Each row comes from the steps of one path. Every step used is in the known rows, and no mark comes twice. Write the path behind each row, first mark first.
Known rows
f n q c e d: [-10  21  14 -16   8  -4  20 -11  -7  27   2  11  -4  12 -50  -2 -21  27
 -15 -13 -21   0   8  13 -24   1 -14  -3  -6  12 -26  11  -6  23   0  24
  -2   4  32  31   4   8  -8 -17  -3]
q u f: [ -2  11  13   0  25  16  17  19 -18  27  -7  13  25 -18 -24  12  -1  23
 -27 -17 -12 -16 -28  13 -39   5 -17  -9   0  30   5  17  19  19  -8 -13
  -1  -1 -15  -2  19  57   0 -23 -13]
e d f n q a: [-13  13   5 -18  22   6  14  -8  -3  16  14  12   7   4 -50  -1   6  19
 -23 -33 -16  -3 -19  34 -48  -7 -18  -7   3  26 -39  15   1  16 -13   8
  -7  -8  29   6  10  17   2  -7  11]
u q c e: [  2   2 -10  -1  16  -3  14 -29   3  15  14   7  -6 -21 -27 -19  -8  29
   7  -4  -9 -18  -7   9 -50  -1 -13  -9  20  25  -6  23   0  33 -10  -7
 -18 -10  19  22  11  37 -21 -20   1]
e d: [  3  22 -15   4   7   0   5   9   2   9   8  10   8  -1 -28  -8   8  20
 -10 -24   2  -5 -30  14 -19  17 -22 -23   2  28 -18  10   3  35  -6  -4
 -17  -2  17   6   8   8  18  -1 -14]
c e d f: [ 19   1 -11 -19   9  10   5 -13   3  14  -5  18  23  -7 -24 -10  -1  21
   6 -17   1   0 -22  22 -52   1 -29 -20   6  36 -39  20  23  34  -2   0
 -19 -23   7  11  11  -5  -8  13  -4]
c e d: [ 17  11 -15  -8   2   0   2  -4   1  15 -11  14  19  -2 -26  -5  -1  24
  12 -12   0   2 -27  11 -31  18 -33 -21   6  32 -30  16  19  46   3   6
 -23 -21   9  15   8  -7  -5  14 -18]
d e: [-14   3  11   6 -12  -4  17 -17  -7   8  -2  -2  12  -2 -26  -2   1  19
  -9 -13   4 -11 -11   0 -55  -7  -1 -24  16  30 -17   7  30  23 -13  -2
  -1   7 -10   7  -4  34   3 -27  14]
u q n f: [-16  -6  -8  -4  11  17  23 -40   5  22  34  20  -3 -16 -30  -6  13  11
 -34  -4 -10 -13  -1  19 -65   8  -7 -23  25  28   1  -9   1  38  -5   4
  10 -18   9  -5   4  64 -18 -33  17]
d e c q x f: [-15 -14  24  -8 -19  -1  28  -6  -9 -18 -12  -5   9 -25 -25 -27 -13  34
  -2  -6 -12   2   6   4 -79  -3   0 -22  11  26 -26  11  20  56   2 -19
   5  -9   8  17  -9  21  14 -36  20]
v q: [ -7   6   5  12  21   0   6 -19  11  13  18   7 -14 -35 -21 -17   2   7
 -15 -11  -4 -28 -22  20 -56 -10   5 -24  17  19  12   0  14  28  -3 -22
  -9  -6  -5  -2  -2  15 -14  -6 -13]
a q c: [ -5   0   3   4  27 -21  38 -16   4  11  13   5 -16 -13 -35 -20 -16  25
 -19 -21  -9 -22 -10  11 -34   9  14 -30  19  19 -10   5  -3  25   4  -8
 -14  11  34   7  10   8 -10  -2   6]
c q u f n: [ -2  -7  30 -13  27  13  29  24  -4  24  10   7   9 -11 -46   4  -4  11
 -28 -17 -18 -26  -9  16 -46   7 -18   3  21   7 -22  -9   3  25   3 -17
  -1   0  -8  14  -6  53  -8 -23  -3]
c e d f u q x: [ 10 -10  -3 -28  15  15  -4 -13   8  22   4  -5  20 -20 -27 -16   3  23
   8 -16   0   5 -30  13 -68 -12 -28 -18   5  46 -36  21  20  34  -7  -7
  -1 -32  18  15  13   4   0  -8  -2]
x q: [ -9   7  15  13  12  -9  26   1  -4  -4  11  11  -3 -20 -44 -11 -15  18
  -6 -14 -13 -14   2  27 -30   3 -12 -16  22  25  12   1  -2  19   3  -1
 -10  -6  12  -4  -9  24 -17 -23   2]
d f: [-12  -7   9  -2  18   9  14 -17  -2   4   9  18   7 -11 -26  -6   2  18
 -28 -21  -1 -12  -3  34 -70 -19   3 -18  10  24 -20  12  16   9 -19 -15
 -15   2  -1  -9   3  28   3  -9  11]
f s: [-11   8   1  13   3 -19   0  17  -3  13 -16  16  16  10 -36 -12   1  22
  -8 -24   4  -8 -15  20 -13   4   2 -15  31  16 -10 -10  12  -2  16 -10
 -29   6   5 -15  -5  28  -9   0 -12]
a q u f: [ -5  -8  10  -1  35  -9  36   2  -2  29  12   0  14 -23 -31  -1   1  15
 -21 -30  -6 -20 -33  20 -45  10   3 -28  24  24 -12   2  13  25  12  -9
   2  -6   0  -2  14  39  -3  -4   7]
c e: [  3   1  -1  -3   1   3  10  -9  -1  16 -13  13  12  -8 -23  -2 -10  22
   7  -6  -3  -2  -7  13 -42   7 -17 -16  18  26 -24   9  24  37   5   5
 -21 -18  -4   9   2   6 -13   2 -10]
s f: [  1 -16   0  -7  22   1  16  -1  -8  13   3  14   0  -8 -31  15   7  19
 -32  -4  -9 -24   7  24 -50  -5   2 -15  15  26 -14   5   7  29  -4   5
  -3  -4   4   4  -5  15   6  -3   5]
t v q c: [-22  18   9  28  15   7  37 -13   1  16   1  11 -11 -19 -35 -10   0  19
 -11   4  -9 -29 -20  -1 -21 -10  24 -26  -1  40  15  11  29  16 -18 -21
 -36   8  13  31  26   1 -23   0 -11]
a q c e: [  7  -5   0  -7  21 -17  34 -24   7  15   5   9  -7 -16 -34 -21 -20  27
  -5 -14  -9 -18  -9   8 -37   9   3 -30  20  25 -21   9   6  35  10  -2
 -16  -1  30  13  14  -4 -23   4   4]
n q: [-26   9  14  25   3 -11  28 -18  -3   9  12   4   7 -12 -42   1   0  19
 -18 -27 -10   3   7  20 -35 -15  -2 -15  26  23  -3  -5  -3  13  10  17
 -10 -14  -2   2  -1  40  -6 -14   8]
v q c e d: [ 20  17  -3  -3  19   6   6 -21   9  13   6  19  -9 -36 -28 -26 -11  27
   2  -4 -12 -32 -26   5 -44  -1 -16 -13  -5  32   5  26  10  43  -3 -20
 -10  -8  21  18  20 -12 -33  -1 -30]
q c: [ -2  19   7   7  10   0  20  -5  -9   7  -4  21  -9 -10 -32  -7 -20  35
 -25  -2 -14 -21   1   4 -28   3  -5  -9  -4  27   4  20   1  21 -18 -14
 -16  20  27  11  20  16 -10 -20 -16]
c q n: [  5   3  20   4   6   3  42 -13   2  11  29  10  -8 -17 -51 -17  -9   4
 -37 -10 -19 -16   9   9 -48  16 -22 -14  35  12 -13 -25   6  36  13  -9
  -6  -5   2   2  -5  33 -23 -13  -2]
d e c q u f s: [-10  -4  19  -2  -9  -9  28   7 -12  -4 -25  13  27 -20 -24 -17  -2  34
   6 -25 -21 -17 -23   6 -53  -8 -11 -13  20  15 -22   2  26  40  22 -21
   5  -2 -21  13  -5  47  -2 -26  16]
t v q x f: [-29   1  15  19  12  13  23  -7   1  12   3 -10  -2 -19 -38 -11  -1  13
 -15  15   5  -7 -11   9 -51  -4  30 -37   2  53   8   9  33  20 -22 -22
 -25 -16  17  21  16  -3  -1 -10  -4]
s f u: [  2 -22  14 -21  32   7  17   6 -12  30  -9  -1  -2  -7 -33  20  12  17
 -34  -9  -8 -24  -3  18 -52 -22   0  -8   8  33 -19  -1  17  32   0   5
   4   6   7   9  -5  12  12 -16  -9]
q n f: [-11   5   2  -7   4  27  27 -24  -2  19  14  38   6  -7 -29   6  -2  16
 -55  -2 -13  -6  11  14 -50  21 -13 -28   1  35   2 -12  16  42   2   9
  10  -6  11 -14  18  38 -22 -23   0]
t v q u: [-20  10  19  26  17   8  38   0  -5  26  -6  -6   3 -32 -37   0  11   7
  -8  -2  -6 -16 -35   2 -28  -9  21 -20  12  47  16   9  34  20 -12 -21
 -28  -8  -8  24  26  13 -19  -4  -6]
t v q x: [-36   7  15  28   5   9  24  -6   8  11   7  -6  -2 -27 -30 -11  -2  12
  -9   7  -2 -12 -25  -1 -38  -5  27 -40  11  50  11   3  35  19 -18 -24
 -19 -13  10  20  17   2  -4   1  -4]
d e c q: [-15  -6  16   3 -19 -11  35 -11  -5 -12 -14   6   2 -23 -18 -20  -7  32
   5 -17 -19  -9  -6   1 -62 -10  -3 -21  22  15 -24   6  21  53  10 -15
  -2   0 -10  17 -13  31   6 -23  21]

Which path is each row?
[-16 -15  13 -16  25  -1  24 -10 -12  28   8   4  -7   7 -46  20   1  15
 -38  -7 -17 -16  23  30 -51 -14  10  -5  15  12 -27  -2  -4  19   1  26
  11  -1  14  15 -18  25   9 -13  20] => s f n q
[-16 -16  21 -17 -14   8  40 -19  -5   1 -10  16   5 -23 -25  -9   1  32
 -16 -12 -26 -10  -3  -2 -71 -13  -9 -17   8  27 -22  -7  28  65  17  -8
  22  -1  -3  16   1  37  -9 -40  18] => d e c q n f u
[ -5  19  -1  16  12   9  30 -15   4  18  -5  15  -3 -14 -37 -13  -2  24
   4   5  -7 -22 -30  -3 -19  -2   9 -29  -5  48  -1  21  31  29 -11 -14
 -36 -10  17  40  31 -16 -28  10 -16] => t v q c e d
[ 16  -9   3 -26  35 -10  30 -21   6  21   4   4  -3 -16 -40 -19  -7  30
 -10 -26  -8 -16 -23  13 -49  -7  -6 -23   7  33 -34  16  13  31   5  -6
  -7   0  40  16  24 -12 -20   4  -1] => a q c e d f u
[  2 -20   8 -23  35  10  24 -19 -12  42  16  -8 -11 -20 -37  11  16   8
 -40  -2 -14 -23  -1  17 -63 -21  -2  -9  19  30 -14  -4  13  34   0   8
  18  -3  10   8  -5  34   2 -28   5] => s f u q n
[-14  -9  12  -6 -22  -4  32 -15  -3  -9 -14  27  15 -13 -26 -20  -3  34
  -9 -16 -21  -9   0   2 -60  -1  -4 -23  20  24 -24  -9  22  50  28 -10
  10  -5  -5   5  -5  39 -17 -29  24] => d e c q n f s
[  1  -4  21   5   6  -4  43  18  -7  -8 -18  13  -2 -47 -22 -18  -8  35
  -1 -20 -32   1 -11  12 -47   3 -12   1  19   5 -11   6  -1  59  19 -26
  -9  -6   0  17   7  25   2 -13   1] => e c q u
[-19  14  21  19  18   0  28  -1 -14  26   6  10  29 -21 -43   9   1  21
 -25 -27 -15  -4  -8  18 -38 -10 -16  -7  15  27   6   5   3  10  10  11
   1 -17 -16   4  14  63  -8 -28   2] => n q u f
[-17   4  12   8  11   8  -2 -10  17   8  21  -7  -9 -45 -20 -27  -8  12
 -20  -3  -6 -18 -21   8 -71  -5   8 -29  12  39  18   5  12  29  -9 -30
   9 -17  14  -4   5   9  -2 -12 -14] => v q x
[  8   1   0 -19  29  10   9  -5   0  18  14   1   1 -15 -35 -15  16  25
 -16 -33  -3 -16 -32  17 -53 -22 -16  -9  -5  36 -23  23   2  20 -22 -16
  -8   5  28  13  20  18   8 -20  -6] => e d f u q c
[  0  19  17  11  13 -10  32  -1  -7  -7   7  17 -12 -23 -49 -16 -30  34
 -10  -6 -21 -23  14  20 -22   4 -17 -11   4  28  21  14 -10  19  -6  -7
 -11   9  30   7   8  19 -32 -28  -6] => x q c
[-13  15   4  20  12   7  33 -19   0  18  -7  15  -6 -18 -34 -10  -5  23
  -1  11 -10 -25 -18  -2 -24  -8  15 -27   0  41   6  16  36  23 -12 -14
 -39  -7  10  38  28  -6 -33   6 -11] => t v q c e
[ -9  -1  17 -12  24  10  24 -25  -7  43  19 -14 -10 -26 -33  -5   9   5
 -29 -11 -11  -9 -17   9 -53 -19 -12  -9  22  23  -3  -7  21  32  -2  -4
   8   5   9   5   4  45  -5 -43  -8] => f u q n
[-39   8  13  -7  19   9   8  -8  -6  33  14  28   6  22 -34  11  -9  22
 -35 -17 -13 -22   5  35 -40  -4  -7 -28   7  -5 -18  -8  12   8  -7  15
   6   1  -6   4 -14  58   7 -20   3] => u f n q
[ 12   5  -6 -32   9  12   2 -10   5  20  -4  15  15   3 -29  -7  -4  21
   1 -14  -2   1 -18  26 -52   3 -26 -17   0  24 -49  19  19  34 -10   4
 -11 -13  13  16   7  -7  -3  11  -2] => c e d f n
[-10  -5   8  -5  -4   9  44 -14   2 -11  -1  39  -5 -30 -22 -18 -12  35
 -25 -10 -33  -4   8  16 -54  12 -14 -19  15   9 -13 -13   4  69  25 -12
   3 -10  10   7   2  27  -9 -15   6] => e c q n f
[ 17  17   0 -28  15  10  10 -12  -6  18  -9  24   1   2 -35 -12 -23  38
 -11  -7 -15 -14  -5  12 -40   2 -25  -6 -18  27 -33  32   8  26 -17  -5
 -13  11  37  29  26 -11 -16  -5 -10] => q c e d f n
[-27   7   6  16   9  21  39 -30   6  21  12  23  -1 -18 -35  -2  10   6
 -32   7 -10 -17 -15   6 -37  -1  20 -39   6  48  14 -10  39  27  -7  -8
 -16 -11   3  15  25  16 -31  -5   2] => t v q n f
[-11  -5  11   6  -1  -5  33   5   0 -17 -10  22 -16 -29 -16 -22 -13  34
   0 -16 -26  -5  -5  19 -45   0  -6 -14  21  -5 -18  -2   0  58  17 -21
 -14  -6   3  14  -9  20   8  -6   4] => e c q
[-16 -26  22 -16  30  -8  25  -3   4  17  16 -30  -2 -20 -39 -16 -10  18
 -26 -12   9   6  -7  20 -67   4  18 -37  14  39 -18  -3   9  30   3  -9
   5 -12  44   0   2   3  16 -19   3] => a q x f u
[  7  -5   3 -29  25   1  19 -11 -11  29   0  13  -4   8 -47  14  -7  29
 -24  -6 -22 -15  18  22 -40  -7 -12  -3   1  21 -36  12  -4  28   4  30
   8  -5  30  32  -4  -1  -3  -6   8] => s f n q c e d
[ 13 -26   2 -31  35   7  14 -15 -10  36  -3   0  -4 -17 -32  10  11  25
 -14   0 -14 -29  -3  12 -62 -27  -9  -1   9  36 -20  16   9  37  -3   4
   2  -4  18  25   1  19  -6 -23  -2] => s f u q c e
[-24 -25   5 -21  20  22   9   5  10  21 -10  26  13   4 -20  23  15  29
 -34 -18  -3 -14 -11  11 -47  -9  -1 -15  -9  42  -5  -8   9  32   0   3
   2  -2  18   2   9  36  -3 -29 -13] => n f u
[  7  -8  29   8  17  -2  39  26  -2  13   4  -4   9 -29 -48  -4   2  10
 -16 -21 -17 -12 -15   5 -42   7 -15  10  29  21  -8  -6  -5  29   9 -23
 -15  -8  -3  13   4  40 -12 -16  -5] => c q u
[  3  25  -1   8   5 -10  29 -20  -7  10   0  18  12 -13 -46 -10 -14  36
  -1 -19 -16  -1   2   7 -25  -3 -22  -7   7  33 -11  20  -5  25  12  20
 -11 -15  23  23  22  10 -24 -11  -5] => n q c e d
[ -8   8   1  -4  -2  14  18 -14   0  19   5  41  15   3 -36   1  -1  19
 -50  -8 -11  -7   5  17 -37  19  -9 -23  10  35   0 -21  17  25  14   7
   4  -1  11 -21  15  39 -29 -19  -3] => q n f s
[ 25  19  -7 -14  13   9  14 -11  -3   9  -8  27   9  -9 -32 -16 -15  39
  -5 -10 -11 -15  -9   7 -39   3 -27 -10 -16  36 -22  37   9  30 -15  -8
 -18   1  30  22  30  -9 -19   2 -14] => q c e d f
[  5   9 -10  -8  16   6   7   0   3   4  12  15  14  -3 -30  -9  11  20
 -19 -33   1  -8 -28  27 -50  -3 -18 -20   0  30 -29  16   8  18 -17 -13
 -14  -4  15  -1  11  11  15   3   0] => e d f
[ 21  14   7  -8  14 -11  16   0  -2  -7  -4  27  12 -16 -55 -25 -27  36
  11 -16 -16 -18  -1  29 -26  -1 -28  -9   6  40  -5  22  -2   7   8  -6
 -19  -8  35   8  13   0 -48 -11  -6] => x q c e d f s
[  1  -3  -3 -18  27  10   5  -4   2  22  18  -3   7 -12 -31 -13  25  17
 -14 -37   3 -10 -37  25 -59 -22 -16 -14   6  34 -29  12   9  22 -16 -15
  -8  -7  17   8  10  26  16 -15  -1] => e d f u q
[ -9  -7   7  -3  -6   1  37  -2   2 -12  -8  44  -1 -22 -24 -24  -9  35
 -17 -15 -31  -5   4  20 -43  10 -11 -17  21   8 -14 -18   4  56  38 -15
  -2  -8  10   0  -1  26 -16 -13   5] => e c q n f s
[ 17  -7  -7 -28  21   9   2 -17   5  26   2   4  18 -13 -28 -12  11  19
  10 -23  -1  -3 -31  21 -61 -16 -27 -11  10  35 -41  19  20  36  -2  -1
 -14 -26  10  18  10   8  -8  -1  -4] => c e d f u q
[-28   3  16   6  15  25  38 -24   4  36   5  14  -5 -19 -35   4  14   7
 -34   5  -9 -21 -19   0 -40 -10  20 -33   0  50  12 -14  42  29  -7  -6
 -11  -6   4  18  24  13 -29 -14  -9] => t v q n f u
[-31   6  10 -18  21  15  -1  -1  -6  31   7  31  -1  23 -26  11 -14  22
 -36  -8  -8 -31  -5  32 -41   5  -8 -32  -4  -6 -20  -5  22  16 -18   2
   3  12  -3   2 -12  48  16 -16  -7] => u f n
[-22  -9  21   4 -22  -7  28  -6  -3 -17  -9  -4   6 -29 -22 -24 -11  35
   5 -12 -18  -1  -7  -3 -71  -5  -4 -26  18  27 -23   7  22  53   6 -23
  11  -9   1  17  -7  23  16 -29  22] => d e c q x
[  9  -1   4 -23  26   3  10 -10  -4  37   1  -7  -4 -16 -36 -10   6  26
   4 -17 -10 -15 -31  -1 -41 -17 -21   1   5  30 -13  17   8  36  -4  -5
 -11  -2  30  27  16  20  -5 -28 -20] => f u q c e d
[ -1 -19  14 -29  32  15  14 -26   0  25   5   3   0 -24 -29  -9   5  24
 -13 -16  -4 -16 -11  21 -80 -40  -6  -5   7  34 -22  21  20  15 -15 -13
  -5  -1  15  11  14  31 -14 -28   4] => d f u q c e
